(in the rows, 128 means zero)
Known rows, with every way that one mark hangs from another
[zesev gage]: [ 98 136  88 152 132 118 170 160 128 133 147 144 152 115 150 140 146  95
 143 107  88 133 139  80 150 135 143 155 121  94 168  85 132 128 121 149
 117 103 130 167 137 132]
[demeg zegis [zeri bibo]]: [ 72 120  76 158 127 136 201 152 121 146 145 140 142 174 138 127 176 107
 129  79 107 143 146  84 120 137 155 157 166 116 159  79 138 117  96 115
  79 115 108 162 153 126]
[bibo [zeri favezu suza]]: [ 92  70  83 153 130 144 165 161 135 135  85 131 165 147 127 114 144  93
 150  76 124 101 152 103 123 140 151 154 105  99 181  80 135 133 191 180
 119 108  98 162 173 119]
[bibo gage [zeri [favezu mupid] suza]]: [ 73  58  75 151 142 141 160 164 119 126 155 126 177 168 125  91 155 104
 133  89 119  89 151 105 116 136 136 155 100  87 173  84 132  74 191 179
 131  96  90 148 182 127]
[bibo gage [zeri retiz]]: [ 74 150  82 145 129 157 183 166 144 116 132 125 160 138 132 113 140 113
 127 104 105 102 156 107 126 144 151 167 124 123 140  81 131  90 141 159
 107 112 125 161 195 132]
[zeri demeg]: [104 177  96 154 135 143 156 162 128 132  82 128 157 117 145 125 158 110
 132  93 107 121 154 110 122 121 161 141 125 111 175  86 138 124 107 143
 107 111 108 158 151 126]
[bibo gage [zeri demeg favezu]]: [110 170  99 160 143 176 157 163 127 118  90 114 146 144 130 102 152 105
 137 107 125 109 162 119 129 130 177 148 108 117 159  92 134 101 131 174
  85  99  93 153 191 125]
[rikip [mobozuv zesev] mupid]: [ 70 108  89 143 121 138 171 162 122 143  80 136 125 100 176 141 171 122
 110 116  88 127 129  94 128 114 138 138 141 146 167  95 140 109 151 121
  99  90 100 153 154 112]
[zeri rikip]: [ 92 146  81 156 127  99 159 160 135 139  73 137 166 124 133 113 155  94
 130  92 103 131 156 119 131 143 160 142 119  99 170  77 136 119 116 148
 115 123 112 172 157 124]
[suza [mobozuv zesev] [zeri favezu retiz]]: [ 86 147 107 133 137 107 183 170 135 135  80 139 161  68 158 119 170 110
 143  69 146  76 159 125 101 112 139 176  84 103 187  90 130 138 166 140
 114 114 100 153 148 108]
[demeg zegis [zeri retiz]]: [ 49 142  78 157 129 166 224 151 145 144 159 140 164 150 145 141 151 123
 119  69 110 123 157  92 129 127 146 160 149 124 152  73 142 131 144 128
 107 123 127 157 137 132]
[demeg zegis]: [ 79 150  78 154 133 136 194 154 131 146 139 143 149 139 147 124 158  95
 133  70  99 128 145  98 134 133 159 150 141 106 155  78 135 126 118 130
  97 113 101 164 145 148]
[zesev gage mobozuv]: [ 99 166  95 159 133 118 166 160 124 139 195 152 157 123 139 131 151 103
 151 108 100 141 134  52 142 141 153 157 129  80 175  88 132 135 137 147
 125 107 110 166 135 142]
[zegis [demeg zeri]]: [ 90 133  79 166 121 132 175 157 120 138 126 134 142 127 162 142 174 110
 129 107  83 134 137  76 108 123 172 155 149 106 166  76 141 136 154 151
 115 101 107 153 148 119]
[zeri bibo demeg rikip suza]: [107 121  92 149 131  94 132 164 123 139  45 122 165 163 143 112 190  92
 133  86 143 134 177 121 100 136 152 148 141 112 188  73 137 109 102 136
 109 131 103 171 162 107]
[suza mobozuv zeri]: [ 97 152  91 149 129  60 171 169 119 126  86 137 184 103 154 102 170  96
 138  94 119 118 142 109 113 137 147 169 114 105 188  89 128 143 112 132
 108 115 104 163 147 133]
[mobozuv zesev]: [ 94 136  93 140 127 140 164 162 128 140 103 141 129  88 153 137 168 108
 136  90  89 104 136 109 105 118 149 151 120  90 167  87 132 109 131 141
 105  99 104 156 170 120]
[gage zesev]: [ 88 100  80 153 125 104 180 159 138 144 119 141 169  96 135 127 146 102
 113  76  95 111 138 105 133 140 146 147 124  93 176  70 134 110 132 150
 114 116 118 156 161 134]
[favezu mupid]: [ 77 117  78 150 135 117 170 161 119 141 168 142 173 115 131 112 152 113
 128  79  88 111 140 101 117 126 132 145 112  83 173  84 132 102 141 145
 139 106 115 154 144 130]
[zegis [demeg [zeri [rikip mobozuv]]]]: [ 87 142  70 174 112 106 183 154 123 142 104 131 144 160 162 127 171 104
 123 132  94 165 151  95 125 140 176 148 161 129 177  75 149 144 157 143
 123 111 104 159 149 117]
[zeri [bibo [gage zesev]] [rikip mupid]]: [ 80  80  80 152 133  52 152 164 119 142  56 132 155 134 147 107 183 108
  81  98 113 128 150 110 136 148 149 143 148 124 158  71 128  52  84 130
  80 117 109 161 177 123]
[demeg zegis zeri]: [ 68 137  77 164 129 141 211 149 130 146 151 140 158 155 146 133 160 111
 123  81  95 139 143  86 132 131 156 151 155 110 159  79 141 125 120 126
  95 111 110 158 147 135]
[mobozuv [zesev gage]]: [102 144  97 140 126 135 167 161 129 135 145 147 132  85 156 152 157  98
 144 107  88 118 134  88 129 118 144 163 120  76 167  89 131 112 122 140
 112  92 119 161 151 124]
[demeg zeri]: [ 77 118  81 159 125 143 182 157 131 136 112 138 165 130 146 133 153 118
 122  99  90 127 139  91 121 131 150 147 137 108 174  84 140 122 129 142
 108 109 121 157 156 118]
[demeg [zeri bibo [suza mobozuv]]]: [ 85  42  79 156 116  93 164 166 121 136 102 138 173 157 145 107 182 103
 140 110 127 139 148  82  92 147 144 176 155 111 209  78 137 109 112 127
 103 127 118 159 160 101]
[zegis [demeg [zeri retiz rikip]]]: [ 79 155  77 162 120 108 181 156 138 143 102 131 164 129 155 144 168 111
 120 102 108 131 168 101 111 128 171 161 143 115 161  64 143 136 161 149
 135 125 125 163 146 111]
[demeg [zeri bibo favezu]]: [ 89  86  86 159 134 153 167 159 123 141 103 136 142 149 130 124 167 113
 136  82 118 123 148  94 113 131 161 143 126 110 181  84 139 121 140 145
  97 111 109 159 152  97]
[retiz [zeri suza]]: [ 75  89  83 141 132 128 166 168 135 141  75 135 155 154 170 133 184 108
 127  93 105 117 159  99 130 133 139 157 125 117 191  80 144 118 157 153
 109 116  99 153 126 120]
[bibo [gage [zesev mobozuv]]]: [ 86 128  86 166 133  99 171 162 127 138 166 143 166 140 138 110 160 110
 117  99 100 108 132  79 122 149 156 151 144  90 171  78 130  81 131 151
 103 115  89 147 176 154]
[gage [bibo [zeri demeg favezu retiz]]]: [ 96 155 106 154 151 153 197 165 151 124 112 119 153 113 123 127 119 116
 144  95 131 102 181 109 123 113 149 138  95 113 160  89 130 133 162 199
 120 108 126 155 165 122]
[mobozuv [zesev [gage bibo]]]: [ 99 128 104 143 138  98 185 165 131 134 163 147 119  80 164 157 143 100
 149 124  79 115 135  71 127 114 130 151 114  71 163  96 125 100 124 169
 118  84 127 156 152 131]
[zeri bibo [favezu mupid] suza]: [ 76  35  77 143 140 120 148 165 112 145 140 137 165 157 125 103 179 103
 141  59 130 103 156 100 101 126 128 145 108  86 196  80 134 103 181 153
 138 115  96 154 139 107]
[zesev [gage [bibo [zeri retiz]]] mobozuv]: [ 86 154  99 158 139 105 212 165 146 127 226 145 162 130 122 137 119 110
 156 121 107 127 152  39 135 140 130 163 123  87 156  90 124 121 158 185
 140 105 140 166 153 150]

Rows
[ 77 202  93 149 141 163 200 154 142 142 135 130 159 135 147 134 151 112
 126  64 128 118 173 112 130 115 154 153 141 125 153  76 138 135 120 130
 106 122 114 159 137 142] => [zeri [demeg zegis] retiz]
[ 88 145  89 152 153 148 180 155 109 152 167 133 151 155 120 103 175 105
 138  46 138 121 168 111 118 112 152 139 122  95 169  85 134 110 115 131
 108 112  87 154 134 124] => [zeri bibo [demeg zegis] [favezu mupid]]
[103 189 101 161 146 110 218 155 135 129 193 131 142 138 142 137 130  92
 151 114 108 148 160  71 153 126 149 153 137  93 144  93 124 127  86 172
 103  88 130 164 159 155] => [zesev [gage [bibo [zeri [demeg zegis]]]]]
[ 73 107 100 146 134  89 193 163 125 139 145 142 111  94 187 161 151 115
 121 148  77 140 128  61 149 108 119 137 137 128 169 104 130 103 145 152
 111  75 122 151 133 126] => [rikip [mobozuv [zesev [gage bibo]]] mupid]
[103 132  90 156 134  96 201 163 136 123 174 139 151 115 134 135 119  93
 153 133  84 136 143  63 150 140 138 156 117  85 154  93 123 118 120 188
 121  89 143 167 166 142] => [zesev [gage [bibo zeri]]]
[ 99 166 100 163 154 142 214 155 136 136 137 125 138 140 131 120 137  96
 148  81 125 130 169  96 134 121 165 135 117 105 151  92 127 132 127 185
  93  96  99 156 169 146] => [gage [bibo [zeri [demeg zegis] favezu]]]
[ 98 195  89 159 132 151 199 152 133 132 129 125 159 143 132 118 152  99
 140  80 117 135 158 106 135 132 165 155 143 116 148  84 133 127  98 141
  90 103 105 164 174 143] => [bibo [zeri [demeg zegis]]]
[ 75 117  92 161 135  88 219 162 155 136 195 142 173 104 111 123 118 115
 135  95 113 112 150  67 116 145 134 154 129  85 162  77 122 103 166 189
 138 118 130 155 183 150] => [gage [bibo [zeri retiz]] [zesev mobozuv]]
[ 83 112  81 156 129 145 162 164 117 125 115 130 140 171 144 114 184 119
 117 120  97 121 140  87 111 140 158 153 154 119 163  86 137  76  97 131
  76 107 109 154 178 114] => [demeg [zeri [bibo gage]]]
[100 146  97 165 135  90 192 163 133 127 219 146 153 130 124 130 127 100
 163 131  95 141 138  35 142 145 144 157 128  73 162  96 122 121 135 189
 125  93 124 164 164 155] => [zesev [gage [bibo zeri]] mobozuv]
[ 79 114  93 144 122 129 177 160 122 142 120 142 121 103 181 158 164 113
 117 128  87 139 127  76 152 115 133 148 136 136 170  97 137 109 141 121
 106  81 116 157 134 116] => [rikip [mobozuv [zesev gage]] mupid]
[119 119 107 145 128 101 149 166 124 135 124 137 155  93 169 137 174  92
 154 116 130 126 153  99 110 114 141 184 129  85 207  88 131 113 112 136
 114 104 115 155 151 113] => [zeri demeg [suza [mobozuv [zesev gage]]]]
[ 89 114  84 169 135 100 203 161 141 136 108 128 147 156 121 100 124  90
 142 128 112 144 165 109 144 150 155 127 106 122 174  93 133 126 166 189
 120 106 108 164 175 126] => [gage [bibo [zeri favezu [rikip mobozuv]]]]
[ 89 191 105 148 143  55 144 162 114 132   4 120 181 123 169 125 185 117
 101  83 133 124 167 124 132 115 151 137 118 136 165  89 134 129 104 135
 102 107 101 167 133 128] => [suza [zeri demeg [rikip mupid]]]
[ 81  98  82 148 147 134 151 167 106 133 158 133 145 153 121  89 174 112
 130  88 113  96 148 105 111 130 146 145 109  93 168  89 131  66 139 146
 110 106  93 149 160 115] => [zeri [bibo gage] [favezu mupid]]
[ 85  79  84 149 128  94 169 172 136 141  83 139 167 141 170 113 182 100
 133 105 117 131 160  99 124 141 142 176 124 121 213  82 140 120 134 142
 109 128 103 155 128 114] => [retiz [zeri [suza mobozuv]]]
[ 96 131  89 146 118 146 180 161 127 136 156 142 120 112 165 147 153 102
 141 130  84 133 130  86 144 126 136 155 135 109 176  94 137 123 143 132
 120  89 115 158 147 123] => [rikip [mobozuv [zesev gage]]]
[109 153 100 161 138 109 151 164 116 135 145 129 153 155 130 106 187 115
 118  98 128 120 149  84 106 142 162 147 157 100 174  80 130  67  91 134
  84 117  84 147 182 140] => [zeri [bibo [gage [zesev mobozuv]]] demeg]
[ 82 134  88 152 139 137 176 161 148 146  76 135 168 115 125 116 145 106
 131  71 133 108 179 133 132 132 154 142  93 110 172  72 140 132 174 162
 129 132 115 169 145 110] => [zeri favezu retiz rikip]
[ 94 127  97 143 140 142 158 167 134 135  56 126 159 155 179 136 187 114
 122  93 121 118 173 110 126 120 143 151 131 129 197  84 147 119 135 146
 106 116  97 150 126 117] => [retiz [zeri demeg suza]]
[ 97  65  82 170 124 108 163 161 120 143 101 136 162 129 165 120 178  97
 150 104 128 134 149  81  97 129 173 171 132 103 212  72 143 149 187 164
 120 115  91 150 141 109] => [zegis [demeg [zeri favezu [suza mobozuv]]]]
[ 88 112  78 160 123 102 165 158 125 142  82 136 161 154 130 115 175 109
 122 100 112 144 158 104 115 146 157 148 147 112 174  77 138 106  94 129
 102 124 120 169 166 104] => [demeg [zeri bibo rikip]]
[ 95 114  83 164 132  65 155 162 120 144 134 140 156 159 120  90 181 102
 113  96 123 127 149  95 115 165 164 152 153  89 173  72 127  61  98 137
  96 131  90 160 189 138] => [zeri [bibo [gage [zesev mobozuv]]] rikip]
[ 97 151 101 163 144  79 186 164 128 134 208 153 148 127 139 138 138 103
 153 124  90 142 136  38 134 132 140 148 130  74 173  95 125 115 134 174
 128 102 117 160 133 151] => [zesev [gage bibo] mobozuv]
[ 72 124  83 166 140 164 206 149 131 150 130 141 151 151 140 129 152 108
 132  64 113 127 150  92 134 126 167 142 130 111 164  80 143 137 151 143
  93 108  97 154 141 126] => [demeg zegis [zeri favezu]]
[ 92 112  86 157 132  94 159 165 117 139 165 144 145 151 127 102 177 107
 118  93 111 118 136  74 112 155 158 152 155  91 173  76 128  64 110 137
  90 121  87 151 184 141] => [zeri [bibo [gage [zesev mobozuv]]]]
[ 94  73  91 140 118  97 156 168 128 142  99 142 154  92 163 118 178  96
 145 102 116 108 140 106  91 128 141 175 129  92 204  82 130 110 137 131
 111 112  98 154 169 114] => [zeri [suza [mobozuv zesev]]]
[ 84 108  94 167 140  64 194 162 136 147 178 149 162 106 132 125 137 108
 127  95  96 122 133  64 117 141 140 136 135  72 178  82 125 101 139 174
 123 113 107 149 160 155] => [gage bibo [zesev mobozuv]]
[ 73  75  76 161 123 103 165 157 135 140  73 132 186 158 149 125 169 105
 121  97 114 132 157 106 115 141 150 148 138 103 191  72 143 107 148 152
 123 122 115 164 154 112] => [demeg [zeri rikip suza]]
[113 170 110 140 147 121 147 167 108 127  44 123 153 140 144 117 189 107
 140  65 147 102 165 118 107 116 153 145 102 114 175  92 134 146 121 143
  92 110  83 161 142 113] => [suza [zeri bibo demeg favezu]]
[ 89 125  83 166 126 111 182 161 130 130 173 138 164 139 114 101 153 105
 126 103 102 113 132  80 126 160 160 161 141  86 163  79 126  76 133 161
  99 108  94 151 209 152] => [bibo [gage [zesev mobozuv]] zeri]
[ 92 105 101 150 142 136 159 168 143 136  79 127 184 115 148 113 154 109
 142  81 165 103 182 124 109 119 151 165 103 122 212  77 138 139 175 155
 124 136 111 154 140 106] => [zeri demeg favezu retiz [suza mobozuv]]
[ 81  38  81 154 128  59 199 163 146 133 135 135 170 127 134 126 130  93
 126  97 102 109 143  89 120 150 124 151 128  81 175  73 126  97 157 197
 123 106 124 155 188 142] => [gage [bibo [zeri suza]] zesev]
[ 91 197  94 152 145 161 196 157 132 146  97 130 139 153 172 133 181 110
 123  78 114 136 174 109 151 117 164 150 140 131 164  84 142 127  94 129
  85 112  95 153 122 141] => [retiz [zeri [demeg zegis]]]
[ 70 138  74 167 130 113 203 148 135 151 120 138 166 158 142 124 163 105
 119  80 108 147 158 107 135 142 163 148 151 110 160  74 142 118 106 127
  97 120 111 167 151 132] => [demeg zegis [zeri rikip]]
[ 92 137  82 145 132  96 159 167 130 147  54 136 141 164 152 111 194 103
 123  94 112 143 172 116 131 145 156 153 130 122 178  79 138 103  92 130
  97 128 107 170 139 104] => [retiz [zeri bibo rikip]]
[104  80  92 141 122  83 161 167 128 139 134 149 148  86 168 131 170  88
 155 116 115 120 138  85 112 129 133 187 126  79 205  83 128 113 131 138
 118 101 115 159 153 115] => [zeri [suza [mobozuv [zesev gage]]]]
[ 82 163  80 151 122  76 178 162 123 133  62 130 172 152 155 109 167  98
 121 104 114 131 156 122 134 144 145 140 125 130 178  88 139 134 139 132
 123 115  97 167 144 133] => [suza [zeri [rikip mobozuv]]]
[ 76  75  82 135 126 123 162 168 134 137  98 133 163 151 145 129 176 105
 133  76 129 105 163  98  98 135 129 162 136 117 178  70 136 116 156 140
 125 132 124 164 148 110] => [zeri bibo retiz suza]
[ 90 134  90 147 141 134 161 161 113 130 116 123 139 197 161 112 204  95
 126  92 136 119 163  97 106 131 156 155 170 121 164  80 137  83  99 123
  74 117  81 154 167 138] => [zeri [bibo gage] [demeg zegis] suza]
[ 68 124  68 168 117 115 208 148 126 151 127 134 143 202 142 110 176 101
 120  98 117 173 159 100 132 151 155 145 180 142 169  78 144 118 100 104
  92 125 104 168 155 124] => [demeg zegis [zeri bibo [rikip mobozuv]]]
[106 116 104 147 142 123 195 163 136 132 163 142 120  97 137 141 127  93
 161 115  98 112 143  79 135 118 144 154  94  71 161  97 123 110 154 195
 114  77 122 160 175 123] => [mobozuv [zesev [gage [bibo [zeri favezu]]]]]
[ 90 133  87 151 146 122 170 163 141 150  42 137 152 142 149 115 168 104
 126  84 118 126 177 131 151 135 162 142  96 116 186  80 142 123 140 162
 104 124  96 164 128 107] => [retiz [zeri favezu rikip]]
